Known rows, with every step that occurs:
kisu/duba: [-15.9 -18.3  -9.6 -21.4  48.0  11.6 -48.9  20.3   9.5  -2.3   8.6  17.2
  10.6  -3.1  33.6  33.7 -29.8   5.1  -3.1   4.9  33.9  13.4   5.7 -13.4
  22.3   3.9 -36.3  -6.8]
tevel/nutigig/tafu: [-23.0  27.2   2.2 -18.2  -6.1  11.5  -2.7 -30.0  11.4  27.1  12.8  29.2
   4.1  26.5   9.8 -39.8   2.9 -16.6   2.2  -2.8 -28.5  19.1 -19.9  -4.1
  19.8 -18.6 -22.4 -44.9]
gigagag/disemes/nutigig/tafu/zaga/sobabu: [ 17.4  15.1   7.0   5.0  32.1  -8.3 -12.5 -49.1   9.5  75.3 -15.6 -14.5
  28.2   3.8  -5.5 -31.8  35.6 -46.5  -0.9  86.5 -15.3 -20.5  18.3  33.7
 -15.4 -28.1  48.9 -26.9]
tevel/nutigig/tulev/duba/kisu/zaga/tafu: [ -2.3  -4.1 -11.4  13.0  -7.3  -6.1  59.0  -7.9  -0.8  -5.8 -15.1  12.4
 -29.1  18.8 -24.1 -19.7  19.3  26.9 -23.0 -30.8 -19.9  20.8 -35.9 -37.2
  -3.6  17.6  29.6   9.1]
zaga/tafu/nutigig: [-36.7  10.3 -15.8 -11.5 -46.5  15.5 -33.4  18.0  -3.9 -25.6 -26.7  26.2
  -4.7  -9.6  16.1 -37.1 -16.5  -2.9   3.7  -3.2  24.3   1.3   4.3  20.1
  -1.7 -16.9 -39.3  49.9]
gigagag/disemes/nutigig/tafu/zaga/sobabu/labu: [ 34.8  13.2  36.6 -12.2  25.1   3.6  20.8 -61.1   9.5  54.9 -13.1 -31.9
  -0.8  -3.7   0.3 -27.0  24.5 -42.5 -23.3  75.0 -13.5 -24.5   1.5  36.4
 -36.8 -15.5  27.4 -18.9]
nutigig/tulev/duba/kisu: [ 32.0   2.8  11.7   9.1  17.0  -8.6 -19.2  15.7 -14.6  -3.0  17.8  22.5
 -22.1  27.2 -12.4  34.8  16.9   3.7  -4.4 -56.4 -27.9   5.2 -11.9 -34.8
  21.8  17.4  -6.6 -67.4]
gigagag/disemes/nutigig/tulev/duba: [  4.5  26.0   5.8   2.2  24.7 -33.2  -8.7 -52.5 -31.5  44.7  19.4  16.9
  -5.2  32.4 -47.1  38.8  38.8 -26.2  49.0 -35.4   2.0  -5.5 -29.0  19.9
  21.7 -11.3  34.9 -32.3]
zaga/kisu/duba: [-20.1 -30.2 -12.6 -16.6  51.6   1.3 -59.1  24.4 -13.1 -10.6 -12.5  27.6
 -17.0   0.1  48.4 -12.6 -39.4  10.5 -23.5   1.5  25.2   3.4  15.8 -18.6
  -5.9  23.3 -31.2  -4.2]
nutigig/tafu: [ -3.5   6.0  15.1 -29.4  -3.7  10.3 -40.0   6.8  18.1  18.8  22.4  12.5
  11.8   0.9  18.8 -14.0  -5.6 -31.0   3.7  16.9 -41.5  12.3   9.5  -0.9
  30.8  -3.4 -41.5 -73.3]
kisu/duba/tulev/nutigig/tafu: [ -8.1   3.4 -20.6  -2.9 -31.5  -3.9   6.1 -21.3   9.1   7.9  13.7 -36.4
  39.5  27.9 -24.7  16.2   2.3  -7.0  35.0 -12.4 -24.2   3.5  16.7  33.2
  22.7 -30.5  28.1  -4.2]
duba/tulev/nutigig/tafu: [ -3.8  19.5 -21.8  -2.8 -55.3   2.4  10.9 -26.4   9.3  12.9  13.8 -23.2
  22.4  24.3 -21.4 -17.5  16.5 -26.1  55.1 -34.9 -50.9  -9.3   3.3  49.8
  12.6 -25.8  -8.5 -42.7]
zaga/kisu/duba/tulev/nutigig/tafu: [-10.8  -9.3 -27.5   1.5 -27.7 -15.3  -7.0 -19.6 -12.4   5.1 -11.3 -24.4
   9.8  27.5  -5.4 -36.9  -6.1   0.3  15.4 -18.8 -29.5  -7.3  21.9  31.8
 -10.3 -11.2  27.5  -1.5]
tafu/nutigig/tulev: [-14.8  57.6  -2.1  -0.8  -2.2  -1.3 -15.7   2.5  -7.4  -3.3  31.4  20.0
  -5.3  27.4 -25.4  15.8  34.5 -10.4  16.4 -27.9  38.4   4.0 -15.7   7.1
  13.1 -23.9 -41.6   7.0]
sobabu/zaga/tafu: [ 17.2 -22.2   3.0 -12.9 -23.0  14.9 -21.1  12.3  21.5 -36.2  -5.1 -11.2
 -11.1 -39.1  36.4 -14.1 -19.8   0.2  -4.6  -7.6 -24.4  16.1   7.1  -5.5
 -14.3  21.4 -42.4 -23.9]
tulev/nutigig/tafu/zaga/sobabu/labu: [ 35.9   2.5  45.0  -3.3  -0.4  26.8  33.6 -28.7  15.2  13.7  12.9 -34.5
   4.9 -14.1  -1.4  16.3   5.4 -13.3   1.5  49.4 -17.7  -8.9   8.7   9.4
 -36.6  -8.9  37.8  -6.2]
tevel/nutigig: [-27.5  15.9 -24.2 -13.6  21.6  22.4  -4.2 -11.5   3.8   7.9   4.6  57.1
 -13.2  25.8  26.2 -30.0 -12.5  -3.0  10.7 -30.4  18.1   6.0 -37.3  -6.1
   2.6  -4.4 -58.3 -22.6]
kisu/duba/tulev/nutigig/tafu/zaga/sobabu: [ 24.8  -7.4 -17.0  23.5  -5.8  -5.3  22.0 -34.7  10.9  25.3  12.5 -62.5
  58.8   7.2 -24.3  21.0   6.6   3.9  16.4  59.4 -23.2  -9.6  19.4  30.1
   5.4 -29.8  84.5  43.9]
tevel/nutigig/tafu/zaga: [  2.0  29.0  10.8  -5.9  -5.8  17.7  41.9 -39.3  25.5  30.3  -0.8   9.8
  12.9  -4.7   4.4 -28.3  -5.0  -8.0 -11.1  45.2 -24.9  20.9 -11.9  -6.8
  12.6  -1.4  -8.3 -34.1]
zaga/sobabu/labu: [ 20.5  -9.8  12.1 -23.9  50.9  18.6 -43.2  11.1  -3.3  -0.9  20.0   5.2
 -27.4   6.9  39.0   8.8 -17.8 -10.4 -10.6   1.5   4.0 -15.9 -22.7   0.8
 -20.6   3.3 -47.3 -10.8]
kisu/duba/tulev: [  5.4  -4.5 -37.8 -11.6  17.8  -9.4 -17.9   7.5   4.1  -8.2   8.4 -15.1
  19.4  17.5   9.2  17.1 -29.2   5.8   7.5 -14.7  -1.7  -2.2  -8.5  22.7
  27.1  -0.7 -40.4  18.0]
tulev/nutigig/tafu/zaga: [  7.0   5.6  21.7   0.9 -27.3  25.7  39.0 -18.5  30.9  19.2   3.0  -8.0
  27.3 -18.4  -9.7  13.6   7.3 -22.6  30.2  41.5 -14.2   4.0  22.2   9.3
   3.4  -3.1  16.5 -39.0]
gigagag/disemes: [ 14.0   3.8 -34.7 -18.2  32.9 -17.4 -39.8 -10.0   9.3  27.3  -1.6  36.4
  -4.7   1.7  33.6  -7.6  -5.8 -22.7  -2.9   7.3  -4.9 -10.5   2.7  18.4
  20.2  -8.5 -53.4 -46.5]
tulev/duba/kisu: [ 13.5 -26.6  18.2  -4.5  19.8   1.2 -33.8  41.0 -15.8  -4.2 -12.3  53.1
 -21.1   2.7  34.1   9.4 -19.5  -1.5 -10.0 -41.9 -10.2 -10.1  -3.8 -35.0
  16.8  22.1 -22.1 -64.7]
disemes/gigagag: [-11.6  31.2   8.3 -24.5  24.6  53.0 -30.1  26.4   7.8  -8.0  17.9  29.9
   1.0 -13.8  43.7 -15.5 -11.0  12.9 -30.3 -11.7   7.5 -12.0  -6.2   5.7
  24.9   9.1 -57.2 -67.7]

Rows:
[-12.0   2.6  16.8  -1.8 -49.1  10.7 -13.9  22.6   7.0 -40.5  -7.4   1.8
  -9.9 -36.9  20.4 -14.9 -12.1   5.7  -9.0 -10.5  19.7   6.6  12.4   0.2
 -24.0  -7.9 -23.9  39.4]
sobabu/zaga/tafu/nutigig
[ -1.6 -56.5   9.4  -5.4  -2.4   2.6   6.0  52.2   0.4 -19.6 -33.1  17.5
 -17.8 -31.3  27.8 -15.8 -24.8   4.5 -24.7  -2.0 -11.2   5.0   4.3 -33.6
   4.7  32.9   2.9 -12.0]
tulev/duba/kisu/zaga/tafu
[ 14.6  14.1  35.0  13.2 -49.3 -18.9   6.8  -5.2 -25.3 -35.0  31.2 -20.0
  -9.6 -29.9 -44.1  51.6   8.4  18.8  22.7 -28.1  -2.9  13.4 -14.5 -13.3
   9.1  -4.6  51.1  51.4]
sobabu/zaga/tafu/nutigig/tulev/duba
[  4.8  12.1  -0.6  14.9 -54.3 -11.6 -10.9  20.5 -31.7 -27.6 -23.5  24.7
 -21.5  16.2 -26.5  -6.7  24.6  14.5  -9.4 -45.8  -6.9   7.3  -0.5 -12.5
   4.5 -10.0  18.7  30.8]
zaga/tafu/nutigig/tulev/duba/kisu
[ 15.3 -23.8   2.2  10.4  -4.9  -9.0  23.9  22.2   4.8 -14.3  -3.4  -4.7
 -19.1 -11.0 -18.9  12.7  15.2  14.8 -14.5 -10.1 -37.9  14.6  -7.8 -31.3
  10.9  28.5  12.3 -13.9]
nutigig/tulev/duba/kisu/zaga/tafu
[-19.4 -19.5 -48.3   8.1   4.7  -8.4 -13.0  -6.1 -22.4 -12.0 -17.4  -5.4
  -1.6  26.5  12.3 -24.2 -21.1   7.4  23.1 -49.3  15.4 -18.5   7.7  29.9
 -25.8   1.0  -1.6  28.5]
zaga/kisu/duba/tulev/nutigig
[-24.5 -18.4  37.0  -7.1  22.9  19.0   3.5 -23.2  -2.0  19.2 -32.7  -2.8
   9.6  -9.4  13.6 -42.3  -4.8 -18.3 -22.1  57.7  20.8   8.4  31.3  -0.9
 -25.4  18.0  24.7 -11.9]
disemes/nutigig/tafu/zaga/kisu/duba
[-23.9 -28.5 -17.7 -17.0  -0.5  16.1   0.5  24.6  27.5 -12.7 -11.1  -2.6
  -4.1 -36.3  26.7 -20.4 -21.2  -8.2  -1.8  35.3  -8.6   8.5   0.1  -1.6
   2.8  21.0 -45.5  11.1]
kisu/zaga/tafu
[  2.9 -12.1  -9.0  16.5   1.2 -25.2  36.6 -21.3  -5.6  19.9 -41.0  -4.8
 -24.2  12.1 -31.5 -24.2  50.6 -15.1  -1.4 -16.3  -9.8  -8.2  -6.0   2.5
 -13.9   6.4  49.2 -12.5]
gigagag/disemes/nutigig/tulev/duba/kisu/zaga/tafu
[-12.6 -14.8  -5.8  -8.6  68.0   6.1 -33.7  34.8  10.4  24.3  25.7  13.6
   2.9  -8.4  29.1   9.7  -1.8  -9.4   4.1  41.4  24.1 -16.2 -12.7 -18.9
  -3.2   0.8 -18.6  -5.1]
kisu/zaga/sobabu
[ 46.1  -5.6  11.1   7.7  -7.6   5.8  54.7 -40.9  13.9  10.2  10.4 -83.0
  30.3   3.4 -23.8  29.8  -4.7  14.9  -7.7  48.4 -23.5  -8.3   5.0  33.8
 -27.0 -20.9  61.8  50.7]
kisu/duba/tulev/nutigig/tafu/zaga/sobabu/labu
[  0.8  14.9  25.1  24.4  40.1 -26.1  -3.0  41.1 -30.8  16.0  25.4  23.7
  -9.9  19.0 -33.0  31.4  44.8  12.2  -5.6   2.7  43.4 -28.6 -17.2 -44.6
  -0.5 -19.2  61.1  34.4]
tafu/nutigig/tulev/duba/kisu/zaga/sobabu
[ -5.1 -36.8  28.9   0.6  38.5  -1.2   9.0  56.9   0.7   0.4  -4.7  38.7
 -17.9 -17.4  29.9  22.0 -13.7  -4.8 -14.8  -9.0  11.1  -6.3  -6.7 -49.8
  20.2  29.7  -9.8 -38.9]
tulev/duba/kisu/zaga
[  4.3 -20.0 -35.7  20.9   5.2  -3.3  31.2 -17.2  -8.3 -12.6 -26.3 -22.3
   7.4  -0.4   5.5  -9.1 -25.9  21.9   2.6  -4.1  20.6 -19.8  13.7  27.0
 -33.7  17.6  14.3  45.7]
tafu/zaga/kisu/duba/tulev/nutigig
[-15.5  -4.5 -44.0   3.3  -2.5   1.1   4.6  -3.3   2.2  -9.6   8.7 -17.1
  26.3  24.8  -7.3  30.0  -8.9  10.1  43.8 -44.0  20.3  -8.5  -1.7  31.8
   9.6 -16.8  -5.8  28.6]
kisu/duba/tulev/nutigig
[-11.8  13.5 -46.1   8.3 -25.0   9.0  11.7 -13.2  -1.5  -0.6   6.1   0.4
   7.6  24.7  -3.7  -5.4   2.2 -11.7  57.0 -64.8  -5.9 -20.6 -12.3  44.4
  -4.0 -11.6 -37.1  -9.8]
duba/tulev/nutigig
[ 14.0  -1.2 -10.1   8.3 -30.4   2.5  53.6 -32.1  27.4  10.3   3.3 -52.2
  52.6  -0.6 -31.3  30.8  -6.0   0.4  21.6  38.2 -20.6   4.1  23.6  33.3
  14.4 -13.9  42.7  15.3]
kisu/duba/tulev/nutigig/tafu/zaga
[-14.8  22.2   3.6   8.7 -50.2 -16.4 -17.0  -5.6 -37.4 -13.8  10.9   8.5
  -6.7   0.0 -49.4  30.4   2.0   9.9  30.3 -18.0  -3.2  13.6 -17.1   6.0
  31.3 -14.5  28.4  61.7]
zaga/tafu/nutigig/tulev/duba
[-51.4  -1.1  -8.0 -11.3 -26.5  11.9   8.5  35.5   9.2 -16.2 -15.0   5.2
  -6.4 -28.3  14.2 -27.0  -9.5   1.8  -0.2  30.5  44.5   0.6   3.3   6.7
   0.5  -9.8 -32.5  69.0]
kisu/zaga/tafu/nutigig
[ 28.3   5.1  32.2  22.0 -56.2 -14.6   5.8  21.3 -20.6 -47.4  -4.6  -6.7
 -24.8 -13.4 -25.4  16.0  25.4  21.2 -21.9 -49.4  -5.0   9.9   0.7 -32.6
 -13.7  -1.3  33.0  19.4]
sobabu/zaga/tafu/nutigig/tulev/duba/kisu
[-32.2  29.6  -8.5  -3.2 -23.4  -2.4  24.5   4.6  14.3 -17.3  11.5 -17.0
  -3.9 -10.7 -26.6   0.1  28.5   7.5   4.9  15.7  29.1  13.9  -9.4   6.6
   6.3 -13.0 -18.1  63.8]
kisu/zaga/tafu/nutigig/tulev
[ 24.9 -17.5 -13.5   1.6  -2.7 -15.0   9.7 -19.6   5.6   6.7 -16.1 -41.6
  20.4 -11.0   9.0 -32.4 -26.9   3.1 -42.2  47.7 -55.8  -1.7  21.7  14.0
   1.4  21.1   3.6  11.3]
nutigig/tafu/zaga/kisu/duba/tulev
[  2.4 -34.3   0.9   1.7  56.0   4.2 -16.3  12.9   2.1  -8.5 -25.7  13.4
  -3.9 -26.0  43.0  -0.6 -47.7  14.1 -42.9  51.3  28.1  -1.9  25.4 -22.6
 -14.9  39.2 -22.0  12.7]
tafu/zaga/kisu/duba
[ -7.6 -23.3  11.5   5.7   1.3  13.9  13.4 -12.2   5.9   8.2 -15.2 -12.4
  13.1 -21.6   7.8  -3.0 -16.1   4.2 -10.5  56.5   9.5   7.1  43.7  -9.1
 -18.4   8.8  50.7   5.1]
tulev/nutigig/tafu/zaga/kisu/duba
[ 10.0 -30.0  22.7 -13.3  24.3  -1.1 -15.3  -2.0   9.6  11.3 -15.0  -5.8
   9.2 -33.3  26.2 -13.6 -30.2   3.3 -47.8  79.0 -19.2  16.4  39.8 -22.8
  -0.9  24.4   9.1 -12.6]
nutigig/tafu/zaga/kisu/duba
[ -5.6  31.3  -1.7   6.9  23.4 -15.7  11.7 -35.0 -29.4  18.9  44.1  35.4
 -13.4  36.1 -38.4  40.6  10.2  11.5  35.6 -52.8  -5.7  15.3 -61.0 -18.5
  34.4  -0.2  17.3 -14.4]
tevel/nutigig/tulev/duba
[ 11.2 -41.5  20.0 -11.7  47.4  -1.9 -42.6  23.2  -7.4 -26.5   2.4   5.6
 -22.2 -24.9  52.9   3.9 -34.8  20.8 -30.0  -9.7  19.6   5.3  19.5 -37.2
 -24.0  33.2 -19.3 -18.5]
sobabu/zaga/kisu/duba
[ 10.1 -23.4 -12.4  19.3   2.9  -9.2   9.7  -5.7 -13.2 -32.3  -3.9 -25.8
  -7.5   1.0  14.9  -2.7 -12.0  15.9   9.2 -58.6  19.3 -17.1  11.2  10.0
 -44.8  11.2  14.7  11.4]
sobabu/zaga/kisu/duba/tulev/nutigig
[ -3.9  22.5  37.8  15.1   9.1 -17.6  36.2  41.9 -16.6  -1.3  16.3  23.9
 -18.0   6.9 -31.0  36.8  33.5  11.2  -2.4 -22.4  48.5 -12.2 -15.9 -43.8
  16.7  -2.9  15.5   7.4]
tafu/nutigig/tulev/duba/kisu/zaga
[-11.5  22.0  -5.8  10.1 -35.7  -1.8  25.6  30.2  24.1 -28.8 -22.4  -4.1
 -21.2   3.5 -12.1 -37.5  44.4   6.1 -30.6  -0.4  24.7   5.8   4.2 -12.2
 -24.4  -4.6 -29.6  25.0]
duba/kisu/zaga/tafu/nutigig/tulev
[  9.0  33.0  25.1  14.4 -11.9 -16.2 -13.2  25.5 -34.1  -2.6   8.5  40.5
 -20.7  28.2 -25.4  28.3  30.0   7.7  -4.3 -50.9  23.6  -5.0 -10.7 -28.3
  16.6 -11.6   7.9  -6.8]
tafu/nutigig/tulev/duba/kisu
[ 10.2  34.3  12.8   4.8 -51.7  -1.1   1.3  -8.5   4.1 -40.5  19.0 -24.2
 -10.6 -17.1 -22.9   7.0  25.2  13.6   4.1 -17.5  10.1  15.9  -3.4   4.5
 -14.8 -10.5 -11.4  30.1]
sobabu/zaga/tafu/nutigig/tulev
